Each row was made from one path, in order. Every step used is in the known rows, and no mark comes twice. Write each row's path.
(in the rows, 128 means zero)
Known rows:
golus-lolef: [129 107 107 123 106 114 133 129 147 116 139 105 134 138 143  94 126  98
 146  96 117 117 136 141 180 140 122 107]
vofub-zotebo: [148 105 127 132  91 118 133 132 140 109 118 103 122 125 164  94 129 115
 156 100 136 109 154 149 188 116 125 112]
lolef-muba-golus-degim-fepi: [120 118 158  85  85  95 106 122 149 107 121  62 145 146 162 110 131 100
 111  94 123 127 118 152 169 139 100 114]
fepi-muba: [146  85 124 125  86 129 122 116 130 119 121  89 128 136 160  93 117  77
 149 117 128 108 115 140 168 122 107 132]
golus-degim-fepi: [151 105 136  87  78  96 142 122 130 138 121  94 135  98 157  99 140  83
 128 101 119 140 122 159 127 132  90 100]
muba-golus-fepi-degim: [132  91 111 132  77 103 149 131 138 109 122  45 112 201 128 102 126 104
 162  97 131  89 148 100 207 124 122 117]
zotebo-lesid-fepi-degim: [118  86 149 115  51  87 162 125 140 147 128  73  98 162 149 129 103  74
 149  83 135 130 144 171 162 118 114  89]
fepi-degim: [144  80 120 117  69  97 155 123 134 119 119  65 123 148 146 107 119  99
 165  99 124 101 125 138 160 120 104 116]
nofos-zotebo: [140  91 146 133 105 120 149 142 156 117 121  86 150 140 176  95 120  98
 145  97 132 115 136 152 163 129 112 113]
zotebo-vofub: [146  98 134 136  90 115 141 120 123 138 129  87 157 123 141  88 141 111
 169  94 105 142 110 151 182 129 127  99]
nofos-lesid-fepi-degim-muba-lolef: [134  89 179 125  64  82 154 119 177 137 149  18 140 171 187 132  73 106
 125  76 156 136 132 166 165 122 119  61]
nofos-zotebo-vofub: [145  96 157 153 103 126 146 143 148 128 121  80 176 138 157  91 133 107
 164  90 113 137 113 155 182 130 120  96]
zotebo-lesid-fepi-muba-golus-lolef: [102 114 146 134  93 131 103 138 158 120 140  85 108 197 145 122 103  60
 125  98 152 128 153 153 214 127 135 101]
degim-fepi-muba-golus-lolef: [133 106 121 122 109 136 114 131 157  98 133  83 141 165 136 114 125  83
 134 111 142 114 125 131 191 133 108 132]
nofos-lesid-fepi-muba-lolef-golus: [132  89 191 164  71 114  87 121 171 113 153  46 127 160 187 121  49  54
 109  99 146 130 119 161 196 122 105 104]
zotebo-lesid: [118  99 129  98  75 118 143 125 148 140 145  93 120 131 135 109 138  88
 154  93 131 134 131 167 167 124 123 109]
nofos-vofub-zotebo-lesid-fepi-degim-muba: [107 115 164 122  46 111 171 140 158 147 162  59 106 145 157 137 111 116
 154  52 166 155 147 181 176 106 127  61]
lesid-fepi-degim-muba-golus: [130  95 154 129  82  86 168 133 141 146 122  39 123 191 161 122 104 117
 141  84 159 125 150 154 177 114 136  75]
vofub-zotebo-lesid-fepi-degim-muba: [120 104 154 122  50  94 178 133 162 154 127  70  94 161 149 130 110 108
 153  74 156 132 153 189 171 101 135  65]
vofub-zotebo-lesid: [126 111 133 113  73 124 137 135 157 121 135 103 108 130 143 111 137 103
 158  92 142 123 154 171 193 111 130 105]
muba-golus: [135 101 134 120 105 118 125 133 138 112 128  74 135 161 157 101 132 109
 146 102 143 116 149 135 196 124 130 117]
degim-muba-golus-fepi-lesid: [104 120 124 127  89 110 139 129 171 151 166  57 149 174 120  92 148 109
 138  91 145 126 154 134 192 124 151 114]
muba-lolef-golus-degim-fepi-lesid: [140 112 163 123  67  99 111 130 179 126 164  49 148 115 129 105 121  54
 113  94 130 145 127 156 145 121  87 117]
lolef-muba-golus-degim-fepi-lesid: [102 128 165  91  75  90  89 122 169 114 144  61 163 145 151 112 134  84
 103  91 127 136 128 160 160 134  96 135]
nofos-vofub-zotebo-lesid-fepi-golus: [101 127 165 134  63 138 126 126 137 112 175  77 105 147 162 127 106  88
 138  67 164 159 177 170 193 109 138 106]
lesid-fepi: [135  95 149 132  88  94 142 121 122 143 122 101 120 135 184 101 103  90
 131  96 130 135 152 163 160 131 124  94]
vofub-zotebo-lesid-fepi-muba-lolef: [140 100 167 149  69 137 117 133 165 106 126  75  93 171 169 113  95  68
 133 101 160 123 167 159 207 110 129  96]
nofos-lesid-fepi-muba-lolef: [139  86 183 142  79 117  96 116 160 111 142  55 136 161 209 116  67  67
 110 103 148 129 135 152 182 129 109  99]

Which path is each row?
[143 108 167 132  85 109  97 131 118 124 105  71 114 171 188 100 104  58
 111 114 145 125 150 142 180 121 113  96] -> lesid-fepi-muba-golus-degim
[104 130 139 141  82 124 127 128 156 106 149  94  96 176 136 121 103  74
 134  83 148 135 189 169 206 112 152 101] -> vofub-zotebo-lesid-fepi-golus-lolef
[134 103 181 137  53 117 101 132 157 132 140  52  92 162 150 111  84  25
 112 100 139 140 127 164 178 115 105  87] -> zotebo-lesid-fepi-muba-lolef-golus-degim
[130 101 147 136  86 105 137 107 115 125 136  76 116 158 168 104  97  77
 129  97 137 134 164 156 160 122 134 117] -> lesid-fepi-golus
[155  84 159 149  86 123 120 122 139 112 122  65 118 167 185  96  83  67
 124 110 143 118 145 137 179 127 114 104] -> lesid-fepi-muba-lolef
[138  98 125 154  85 118 135 130 158 114 152  53 113 164 121  85 107  85
 144  94 119 106 132 115 205 131 123 112] -> muba-lolef-golus-fepi
[133 119 157 115  79  90 149 109 120 154 136  59 121 148 165  96 109  81
 113  91 139 154 154 170 133 116 138  78] -> lesid-fepi-golus-degim-muba
[149  89 139 136  71 103 166 133 172 125 149  12 127 166 118 111 100 106
 157  86 141 111 109 145 175 111 116  93] -> fepi-degim-muba-lolef-golus
[121 110 155 129  69 110 138 134 148 135 126 108  95 141 167 116 114  91
 139  86 146 137 173 184 189 113 136  84] -> vofub-zotebo-lesid-fepi
[114 105 115 130  75 106 131 120 152 140 156  90 135 139 130  84 136  81
 144  97 117 119 150 132 173 133 123 134] -> golus-fepi-lesid
[117 134 165 112  61 106 146 123 145 148 139  68  96 152 149 114 120  80
 122  80 157 158 175 194 162  99 151  70] -> vofub-zotebo-lesid-fepi-golus-degim-muba
[138  90 107 134  81 126 130 114 128 123 125  90 112 153 143  80 120  76
 149 115 115  99 122 117 182 131 114 132] -> golus-fepi-muba
[111 107 146 112  97 110 103 125 148  97 129  65 141 175 161 106 119 117
 135  93 128 107 127 143 206 135 125 128] -> lolef-muba-golus
[126 115 152 114  61  89 116 126 161 148 157  80 145  94 125 109 128  55
 120  95 122 146 117 173 129 118  84 124] -> lolef-golus-degim-fepi-lesid
[140  88 121 107  72  95 179 121 146 144 128  54 131 146 136 107 125 118
 164  89 135 115 115 155 148 115 116  96] -> fepi-degim-muba
[136 116 141 114  78  95 144 131 146 159 141  66 128 113 133  93 125  92
 133  89 124 140 106 172 147 117 117  78] -> lolef-golus-degim-muba
[128 121 153  98  82  99 112 131 157 130 147  69 159 130 145 111 148  74
 117 101 143 143 148 150 152 123 101 121] -> muba-golus-degim-fepi-lesid
[156  99 174 155  70 110  99 130 142 121 125  50 104 156 172  97  75  38
 108 108 133 125 129 145 174 120 101  92] -> lesid-fepi-muba-lolef-golus-degim
[143  88 162 152  69  88 170 131 164 141 144  19 111 176 142 118  76  95
 137  78 147 126 127 157 171 113 121  70] -> lesid-fepi-degim-muba-lolef-golus
[142 100 144 135  91 117 151 132 170 133 157  41 134 145 130  98 109 108
 141  88 142 130 117 153 179 119 130  90] -> degim-muba-lolef-golus
[125  93 113 136  61  92 177 126 154 152 144  43 109 162 101 103 110 104
 164  84 120 108 104 139 175 117 119  96] -> lolef-golus-fepi-degim-muba
[105 101 174 134  84 124 147 131 158 127 142  67 123 179 164 119  96  62
 126  83 151 142 167 181 165 117 135 112] -> nofos-zotebo-lesid-fepi-golus
[152  87 119 141  84 137 126 118 147 102 132  59 117 175 143  77 112  76
 144 116 126  97 132 100 199 134 116 127] -> golus-fepi-muba-lolef
[121  94 171 132  52  94 172 135 181 152 157  17 100 182 121 133  83  81
 141  71 155 139 128 178 174 108 127  66] -> zotebo-lesid-fepi-degim-muba-lolef-golus
[103 110 128 122  93 111 111 120 148 100 132  64 127 192 144  94 121 115
 135  92 115  97 135 119 221 143 135 128] -> lolef-muba-golus-fepi
[107  96 122 123  70  96 128 122 150  94 123  36 118 214 134 107 110 112
 151  89 116  80 126 109 219 136 118 130] -> lolef-muba-golus-fepi-degim
[140  83 141 134  67  81 158 120 124 135 112  71 110 158 171 114  93  88
 146  92 128 115 142 151 157 121 107  94] -> lesid-fepi-degim
[158  86 149 137  80 135 122 123 164 104 143  53 132 137 134 108  98  64
 136 111 138 118  99 143 170 122  90 134] -> degim-fepi-muba-lolef-golus
[132  92 116 154  74 127 119 120 138 125 137  80 105 151 119  86 105  62
 151 111 114  98 105 124 193 123 111 136] -> lolef-golus-fepi-muba
[149 107 141 115  89 124  95 131 128 109 112  65 127 160 162  92 127  70
 131 119 141 110 131 127 184 119 108 117] -> fepi-muba-golus-degim
[137  96 130 113  85 103 164 133 152 130 128  33 136 181 135 116 130 128
 160  92 154 109 130 142 181 112 129  98] -> fepi-degim-muba-golus
[145  88 114 124  71 102 184 125 162 127 138  22 119 185 121  92 119 117
 158  87 132 100 130 113 180 127 128  86] -> golus-fepi-degim-muba-lolef
[121 112 118 121 101 116 156 130 148 141 140  61 131 178 131  89 141 126
 145  91 141 117 145 127 200 129 152  93] -> degim-muba-golus-fepi
[126 111 111 112  98 123 143 112 146 101 152  84 142 144 120 111 124  84
 136  96 126 129 138 146 159 131 118 134] -> degim-fepi-golus-lolef
[148  93 142 145  89 119 127 132 158 109 150  55 127 146 139  98 104  88
 143  99 132 118 126 140 189 124 116 112] -> muba-lolef-golus
[126 104 157 139  65 127 120 129 145 126 120 104  89 150 167 115 104  67
 139 102 152 127 156 177 192 107 125 104] -> vofub-zotebo-lesid-fepi-muba
[144 114 141 107  94 106 114 137 131 118 120  69 131 150 161  93 138  92
 130 104 135 122 149 133 180 125 116  98] -> muba-golus-degim
